What can hang from each mark:
sizi: fekod fotapon geku notod sivub zodi zutu
rata: gemagon
zodi: sizi
notod: sizi
zutu: rata
beruz: sizi
fekod: sizi

Every row comes from one small tree of marks. The marks that hang from a mark follow it in brackets, in alphabetical order. Every link used is in the known rows. Which tree was each row made from?
Known rows:
beruz(sizi(fekod sivub zodi zutu)): [ 0.00 -3.59 -4.59 -1.68  0.26 -0.42  0.18  2.18 -0.66 -0.70 -0.02 -0.40
 -0.15 -1.25  0.29  1.43 -0.59 -0.75 -0.76 -1.37  0.63  1.72]
fekod(sizi(geku notod sivub)): [ 0.22 -2.23 -4.39 -0.76  0.30 -0.24  0.72  1.39  0.11 -1.64 -0.31 -0.21
 -0.12 -1.49 -0.38  0.84  1.46 -0.01 -2.00 -0.81 -1.70  2.36]
notod(sizi(fotapon zodi)): [ 0.08 -1.73 -1.81 -0.77 -0.02 -0.45  0.27  0.02 -0.50  0.30  0.26 -0.05
  0.38 -0.83 -0.08  0.67 -0.41 -0.39 -2.08 -1.11 -1.34  0.45]
zodi(sizi(zutu)): [-0.46 -1.31 -2.24 -0.36 -0.50 -0.07  0.53 -0.05 -0.23  0.40 -0.46  0.01
  0.15 -0.10  0.05 -0.09 -0.08 -0.83 -1.02 -0.63 -0.36  0.73]
zodi(sizi(geku sivub zutu)): [-0.23 -2.49 -3.99 -0.77 -0.09 -0.21  0.41  0.77 -0.63 -0.27 -0.31 -0.05
 -0.02 -0.89 -0.11  0.26  0.53 -1.11 -1.62 -0.90 -0.32  1.61]
zodi(sizi(fotapon)): [-0.50 -1.26 -0.29  0.40 -0.30 -0.47  0.43 -0.10 -0.33  0.16  0.05 -0.02
 -0.11 -0.25  0.09  0.08 -0.71 -0.37 -1.09 -1.29 -0.26  0.91]
beruz(sizi): [-0.49 -1.71  0.21  0.23 -0.56 -0.08  0.42  0.59 -0.25 -0.51 -0.50  0.09
  0.22 -0.35  0.04  0.65 -1.00 -0.03 -0.87  0.03  0.79 -0.05]
fekod(sizi(fotapon)): [-0.14 -0.47 -1.18  0.61  0.46 -0.50  0.26 -0.09  0.39 -1.18 -0.11 -0.30
 -0.11 -0.43 -0.32  0.45 -0.05  0.55 -1.15 -0.71 -1.25  1.14]
beruz(sizi(fekod sivub)): [-0.14 -2.60 -0.51 -0.32  0.02 -0.55  0.69  1.75 -0.63 -0.93 -0.40 -0.33
 -0.44 -1.11  0.21  1.22 -1.18 -0.34 -0.15 -1.58  1.41  1.84]
fekod(sizi): [-0.24 -0.33 -0.79  0.10  0.02 -0.10  0.55 -0.06  0.38 -0.83 -0.62 -0.22
  0.06 -0.46 -0.31  0.36  0.04  0.21 -1.09 -0.44 -0.60  0.72]
beruz(sizi(geku notod zutu(rata))): [ 0.40 -2.67 -3.56 -0.93 -0.78 -0.26  0.36  1.92 -0.29 -1.22 -0.47 -0.11
  0.44 -0.83  0.13  0.43  0.09 -0.34 -1.47  0.21 -2.61 -0.25]
beruz(sizi(notod)): [-0.29 -2.46 -1.38 -0.18 -0.73 -0.08  0.66  1.19 -0.21 -0.61 -0.27  0.16
  0.14 -0.64  0.18  0.82 -0.30  0.00 -1.25 -0.04 -0.49  0.63]
fekod(sizi(zodi zutu(rata))): [ 0.35 -1.01 -3.73 -1.44 -0.01 -0.26 -0.13  0.80  0.21 -0.69 -0.47 -0.58
  0.42 -0.78 -0.16  0.16  0.39 -0.32 -1.30 -0.87 -2.28 -0.78]
fekod(sizi(fotapon sivub zutu(rata))): [ 0.37 -1.20 -2.42 -0.33  0.72 -0.98 -0.06  0.87  0.10 -1.82 -0.30 -0.87
 -0.38 -1.20  0.01  0.38  0.25  0.16 -0.30 -1.92 -2.35  0.47]
zutu(rata(gemagon)): [ 0.16  0.07  1.39  0.10 -0.19 -0.14  0.55  0.28 -0.08 -1.07 -0.88 -0.41
  0.05 -0.28 -0.08  0.36  0.07 -0.18 -0.55 -0.59 -1.59 -0.76]
beruz(sizi(sivub zutu(rata))): [ 0.05 -2.46 -1.24 -0.63 -0.24 -0.59  0.05  1.51 -0.55 -1.14 -0.69 -0.41
 -0.02 -1.12  0.37  0.55 -0.73 -0.40 -0.15 -1.10 -0.26 -0.69]
notod(sizi(fotapon geku zodi)): [ 0.30 -2.01 -3.27 -0.81 -0.03 -0.32  0.36  0.34 -0.55 -0.02  0.35  0.09
  0.58 -1.01 -0.34  0.70 -0.05 -0.53 -2.82 -0.73 -1.81  0.79]
fekod(sizi(geku)): [-0.01 -0.57 -2.02  0.04  0.14 -0.02  0.47  0.21  0.32 -1.16 -0.54 -0.14
  0.28 -0.56 -0.62  0.37  0.39  0.07 -1.92  0.16 -1.14  1.14]
beruz(sizi(fekod geku zutu)): [ 0.08 -2.30 -3.03 -0.45 -0.15 -0.22  0.59  1.55 -0.39 -0.99 -0.30 -0.12
  0.08 -0.47 -0.10  0.97 -0.77 -0.54 -1.17  0.19 -0.41  1.85]
beruz(sizi(fekod fotapon notod zodi)): [ 0.18 -3.50 -3.70 -1.10 -0.15 -0.60  0.40  2.28 -0.45 -0.66  0.70 -0.23
 -0.17 -0.95  0.30  1.48 -0.58 -0.13 -1.36 -1.17 -1.06  1.87]
sizi(sivub): [-0.31 -1.52 -0.79 -0.55  0.05 -0.16  0.71  0.41 -0.10 -0.93 -0.35 -0.10
 -0.18 -1.03  0.03  0.65 -0.05 -0.18 -0.51 -1.18  0.42  0.76]

Which tree is each row?
[ 0.02 -1.27 -4.40 -0.61  0.03 -0.14  0.54  0.60  0.49 -1.05 -0.38 -0.28
  0.03 -0.54 -0.15  0.44  1.21  0.07 -1.53 -0.12 -2.57  1.60]
fekod(sizi(notod zutu))
[-0.18 -1.90 -3.03 -0.42  0.67 -0.52  0.25  0.44 -0.08 -1.32  0.24 -0.29
 -0.40 -0.85  0.13  0.78  0.19  0.07 -0.57 -1.01 -1.01  1.42]
sizi(fotapon sivub zutu)
[ 0.09 -1.93 -5.07 -1.11 -0.37  0.20  0.80  0.87  0.14 -0.97 -0.12  0.06
  0.26 -0.55 -0.14  0.56  1.11 -0.31 -1.95  0.65 -2.75  1.43]
sizi(geku notod zutu)
[ 0.04 -2.36 -3.94 -1.28 -0.12 -0.18  0.38  0.94  0.04 -0.57  0.71  0.00
  0.09 -0.80  0.11  0.90  0.54  0.04 -1.80 -0.71 -2.21  0.92]
sizi(fotapon notod zodi)
[ 0.12 -1.67 -4.16 -1.80  0.07 -0.04  0.51  1.02 -0.05 -0.34  0.06 -0.26
  0.07 -0.55  0.07  0.85 -0.08 -0.77 -0.98 -0.84 -0.99  1.42]
sizi(fekod zodi zutu)
[ 0.02 -2.56 -4.11 -1.68  0.11  0.08  0.37  1.15 -0.28 -0.86  0.09  0.08
  0.24 -1.28 -0.26  0.98  0.61 -0.56 -1.91 -0.66 -0.28  0.82]
sizi(geku sivub zodi)
[ 0.22 -1.23 -3.28 -0.95  0.10 -0.03  0.94  0.92 -0.01 -1.05 -0.27 -0.19
  0.01 -0.51 -0.18  0.67 -0.06 -0.64 -1.12 -0.06 -1.53  2.20]
sizi(fekod geku zutu)
[ 0.07 -1.14 -2.25 -0.39  0.48 -0.51  0.65  0.59  0.04 -1.03  0.22 -0.44
 -0.43 -0.36  0.13  0.76 -0.57 -0.14 -0.36 -0.98 -1.58  2.19]
sizi(fekod fotapon zutu)
[-0.18 -2.77 -3.27 -0.85 -0.49  0.15  0.10  1.27 -0.43 -0.49  0.03  0.27
  0.63 -0.68 -0.24  0.91 -0.43 -0.42 -2.24  0.49  0.18 -0.03]
beruz(sizi(geku zodi))
[ 0.26 -2.16 -5.85 -1.46 -0.11  0.10  0.45  1.26  0.29 -0.85  0.03 -0.03
  0.44 -0.98 -0.48  0.74  1.39 -0.18 -2.97 -0.02 -2.41  1.33]
fekod(sizi(geku notod zodi))
[ 0.50 -2.63 -5.21 -1.76  0.08 -0.28  0.70  1.84 -0.14 -0.93  0.87 -0.16
 -0.08 -1.07 -0.06  1.25  0.41 -0.31 -2.09 -0.91 -2.60  2.58]
sizi(fekod fotapon geku notod zodi)
[ 0.15 -3.12 -1.89 -0.05  0.50 -0.81  0.42  1.99 -0.74 -1.62  0.23 -0.33
 -0.47 -1.31 -0.01  1.45 -0.97 -0.15 -0.80 -1.26  0.29  2.60]
beruz(sizi(fekod fotapon geku sivub))
[-0.30 -2.22 -2.22 -0.51 -0.24 -0.20  0.63  0.71 -0.65 -0.14 -0.32  0.07
  0.00 -1.03 -0.19  0.31  0.14 -0.98 -1.53 -1.24  0.43  1.51]
zodi(sizi(geku sivub))
[ 0.20 -2.86 -5.63 -1.25  0.69 -0.61  0.13  1.46  0.08 -1.23  0.53 -0.40
 -0.26 -1.59 -0.05  1.16  1.27  0.17 -1.87 -1.67 -2.12  1.98]
fekod(sizi(fotapon notod sivub zodi))
[-0.18 -3.66 -4.75 -0.92  0.43 -0.58 -0.40  1.49 -0.56 -0.89  0.55 -0.21
 -0.04 -1.13  0.22  1.30 -0.19 -0.23 -1.33 -0.84 -0.12  0.75]
beruz(sizi(fotapon sivub zodi zutu))
[ 0.07 -2.42 -2.44 -1.50 -0.02 -0.31  0.53  0.62 -0.73  0.24 -0.23 -0.08
  0.30 -1.47 -0.08  0.82  0.06 -0.84 -1.71 -1.89  0.02  0.68]
notod(sizi(sivub zodi))
[ 0.33 -2.95 -5.69 -1.96  0.19 -0.20  0.31  0.89 -0.74 -0.12 -0.06 -0.05
  0.51 -1.50 -0.27  0.82  0.75 -1.10 -2.55 -0.90 -1.31  1.16]
notod(sizi(geku sivub zodi zutu))
[ 0.41 -1.59 -1.03 -1.08 -0.14 -0.68  0.57  0.58 -0.69 -0.49 -0.83 -0.49
  0.12 -1.35  0.15  0.17 -0.15 -0.81 -0.51 -1.97 -1.69 -0.28]
notod(sizi(sivub zutu(rata)))
[-0.26 -1.37 -0.27  0.09 -0.09 -0.69  0.85  0.54 -0.44  0.06  0.13 -0.33
 -0.44 -0.40  0.13  0.40 -1.12 -0.63 -0.57 -1.96 -0.15  2.26]
zodi(sizi(fekod fotapon))
[ 0.54 -2.81 -3.64 -1.90  0.19 -0.44  0.84  1.51 -0.91 -0.17 -0.06 -0.21
  0.14 -1.78 -0.24  1.16 -0.07 -1.16 -1.95 -2.01 -0.43  2.31]
notod(sizi(fekod geku sivub zodi))
[ 0.77 -1.63 -4.12 -2.19 -0.18 -0.20  0.49  1.70 -0.24 -0.81 -0.15 -0.46
  0.31 -0.86 -0.05  0.59 -0.10 -0.98 -1.20 -1.00 -2.32  0.36]
sizi(fekod geku zodi zutu(rata))
[ 0.46 -2.85 -3.60 -1.00  0.41 -0.67  1.01  1.97 -0.35 -1.70  0.52 -0.39
 -0.62 -1.52  0.04  1.28  0.38 -0.15 -1.16 -1.64 -1.94  3.55]
sizi(fekod fotapon geku notod sivub)
[ 0.28 -3.45 -5.96 -1.70  0.39 -0.31  0.35  1.73 -0.31 -1.21  0.88 -0.01
 -0.05 -1.54 -0.07  1.25  1.17 -0.20 -2.34 -0.97 -2.07  1.78]
sizi(fotapon geku notod sivub zodi)
[-0.24 -3.50 -2.93 -0.63  0.25 -0.55 -0.22  1.48 -0.61 -0.78  0.46 -0.09
 -0.07 -1.19  0.17  1.30 -0.57 -0.03 -1.26 -1.19  0.67  0.51]
beruz(sizi(fotapon sivub zodi))
[ 0.29 -2.73 -4.53 -1.23  0.55 -0.75  0.83  1.69 -0.14 -1.54  0.43 -0.58
 -0.83 -1.31  0.38  1.20  0.47 -0.23 -0.41 -1.84 -2.21  3.33]
sizi(fekod fotapon notod sivub zutu)
[-0.03 -2.97 -4.74 -0.65 -0.53  0.01  0.44  1.52 -0.24 -1.06 -0.19  0.19
  0.32 -0.55 -0.02  0.85  0.45 -0.27 -2.01  0.92 -1.68  1.01]
beruz(sizi(geku notod zutu))
[ 0.20 -1.93 -1.85 -1.01  0.30 -0.28  1.03  1.38 -0.33 -1.25 -0.23 -0.22
 -0.35 -1.27 -0.16  1.04 -0.20 -0.50 -0.77 -1.26 -0.15  2.56]
sizi(fekod geku sivub)
[ 0.12 -2.73 -4.38 -1.80  0.18 -0.32  0.27  0.64 -0.63  0.16 -0.17 -0.13
  0.34 -1.37  0.02  0.78  0.39 -0.96 -1.77 -1.45 -0.72  0.90]
notod(sizi(sivub zodi zutu))
[ 0.15 -2.50 -2.99 -1.39  0.66 -0.64  0.45  1.49 -0.39 -0.92  0.60 -0.44
 -0.51 -1.33  0.15  1.31 -0.37 -0.34 -0.67 -2.25 -0.25  2.22]
sizi(fekod fotapon sivub zodi)
